(in the rows, 128 means zero)
Known rows, with every step that occurs
tulaz zutu: [150 102 138 124  99 142 107 162 143 145 152 193 118  99 133  91 103 145
 161 102 119 127 128]
kisa lifebob zutu: [155  78 160 139 103 177  64  66  95 143 136 103 168 139 128 127 121 147
 115  70 124 133 137]
zarir zutu zisuko tulaz kisa: [ 71 131 114 139 147  91 155 165 117 130  95 120  70 156 124 201 132 104
 139 151 111 112 119]
zarir lifebob zutu: [131 183 118 140  89 180  97 120 108  99 151 161 143 125 137  70 102 149
 121  83 184 143 125]
lifebob zarir: [162 113 159  87 137 122 142 148 156 128 130 127 161 128 117  67 157 151
 120 131 100 134 124]
zisuko tulaz zarir zutu: [112  86  85 228 110 111 169 143 159 111 146 208 126 142 164 162 152 145
 154 140 171 113 113]
kisa lifebob: [157  95 143 123 125 157 106  88 129 155 132  97 156 152 130 178 141  97
 135 100 126 131 139]
zutu zisuko: [137 120 168 111 156 119 152 128 116 119 153 100 156 119 106 140 126  98
 128 149 136 105 136]
kisa lifebob zutu zisuko tulaz: [108  84 162 152 100 145 110  70  94 120 140  75 122 119  99 131 131 142
  99 106 126 119 130]
lifebob zarir zutu: [173 108 118 114 129  91 154 170 163 107 134 137 174 146 161 152 166 150
 125 135 106 116 124]
lifebob zutu zisuko: [143 105 184 127 141 136 112 102  82 113 156  98 166 108 104 105 108 143
 108 121 131 105 138]
lifebob zutu: [142 119 154 139 108 166  85 105 103 129 136 155 160 122 124  84 108 160
 118  84 121 130 125]
zutu zisuko tulaz kisa: [ 63 138 144 119 153 116 145 152 112 144  92 112  64 141  94 140 127 100
 136 148 108 123 120]
zarir lifebob zutu zisuko tulaz: [ 87 166 126 147  88 150 134 116 102  86 154 123 105 109 103  85 115 141
 106 113 177 129 123]
zutu lifebob kisa: [175 211 136  86 134 138 111  91 150 207 141 183 165 133 163 158  98  81
 128 110 131 130 114]
zisuko tulaz zutu: [107 107 118 150  64 145 116 163 153 145 143 208  76  94 120  82 114 158
 156  96 112 138 114]
kisa lifebob zutu zisuko tulaz zarir: [116  30 162 206 122 138 126  69 103 114 161 117 128 118 105  95 130 162
 124 137 180 115 138]
zutu lifebob zarir zisuko: [169 173  90  82 144 109 166 135 163 147 116 152 150 120 156  80 141 129
 100 159  72 152 134]
zisuko tulaz: [ 88 144 114 154  89 149 138 130 148 141 120 160 103 127 116 114 148 125
 133 110 111 138 109]
tulaz lifebob: [130 191 145  90 165 155 110 152 127 134  96 119 162 141 139 148 117  96
 148 123 176 124 135]
zarir zisuko tulaz: [100 154  50 165 110 127 147 120 155 121 116 148  90 115 124 125 147 114
 142 141  89 161 110]
kisa lifebob zutu zisuko: [158  66 190 124 134 143  92  69  76 121 156  55 173 124 108 151 113 133
 103 111 136 107 148]
lifebob zarir zutu zisuko: [170  95 152 101 159  66 174 164 138  89 154  85 180 130 134 165 155 134
 114 170 118  94 133]
zutu lifebob zarir zisuko tulaz: [122 176  73 116 108 117 171 134 173 144 107 166 103 114 144  74 153 138
  97 152  64 159 115]

Rows
[136 144 189  97 172 141  98 118  77 106 125  71 174 117 117 124  96 129
 112 131 177 103 146] => tulaz lifebob zutu zisuko
[106 177  88 144 130 156  85 112 110 104  89 123 121 116 136 102 110 148
 127 114 138 154 127] => zarir zisuko tulaz lifebob zutu
[151  80 163  67 160 122 110 131 132 161  92  69 123 169 114 120 151 130
 124 128  92 137 141] => tulaz kisa lifebob zarir
[ 61 151 116 132 128 138 127 152 130 160  76 157  54 154 111 128 132 112
 146 123 100 143 112] => zisuko tulaz kisa
[171 123  80 107 160  99 150 141 158 105 123 113 145 117 131  84 154 138
 130 164  74 161 131] => lifebob zarir zisuko
[135  95  73 134  87 106 132 170 171 116 134 172  72  82 124  50 136 179
 150 134  73 164 120] => lifebob zarir zisuko tulaz zutu
[183  62 154 102 156  76 158 135 131 100 152  40 184 146 140 205 162 124
 110 159 125  97 147] => kisa lifebob zarir zutu zisuko
[ 94  92 145 142 106 169  61  83  87 158  90 108  87 157 110 130 118 149
 119  76 105 140 128] => zisuko tulaz kisa lifebob zutu
[156  64 155  91 182  66 150 150 116 121 122  39 144 165 136 213 151 116
 117 164 110 100 148] => tulaz kisa lifebob zarir zutu zisuko
[144 189 108 111 173  90 114 132 136 128 119  81 146 137 148 245 113  79
 155 145 185 118 117] => zarir zutu zisuko tulaz lifebob kisa
[ 87 182 147 101 155 133 137 149 123 116 102  88 124 128 114 153 128  99
 132 146 176 114 132] => zutu zisuko tulaz lifebob
[153  67 137 179 167  85 179 144 127  95 173 138 174 129 149 181 133 121
 145 179 184  87 136] => tulaz zarir zutu zisuko
[135 158 151 124 120 146 121 119  85  84 171 104 151 112 115  95  98 132
 111 123 192 118 138] => zarir lifebob zutu zisuko
[ 95 133 142 139 117 124 162 126 128 122 139 115 111 112  99 128 144 112
 122 141 123 116 118] => zutu zisuko tulaz
[104  95  89 158 124 149  68  76  88 140  83  95  78 145 120 139 116 140
 125  99  83 163 130] => zarir zisuko tulaz kisa lifebob zutu
[149  86 170 107 126 114 133 159 121 126 173 132 128  87 115 115 100 131
 148 139 134 107 141] => tulaz zutu zisuko
[ 89 139  67 117 154 100 143 160 148 134  68 124  51 138 112  92 148 132
 138 161  60 167 116] => lifebob zarir zisuko tulaz kisa
[ 86 196 121 113 132 156 122 153 142 132  83 129 115 140 130 140 130 108
 144 116 166 132 120] => zisuko tulaz lifebob
[116 175  78 132  72 138 141 144 162 173 132 239  78  92 164  96 102 138
 123 125  88 147 122] => zarir zisuko tulaz zutu lifebob
[169 213  88 106 128 141 105 114 149 135 160 142 141 134 140 145 103  78
 161 110 202 154 116] => zarir lifebob kisa
[113 153 101 191  99 126 180 135 163 159 138 252 136 146 192 153 131 132
 116 137 157 107 119] => zisuko tulaz zarir zutu lifebob
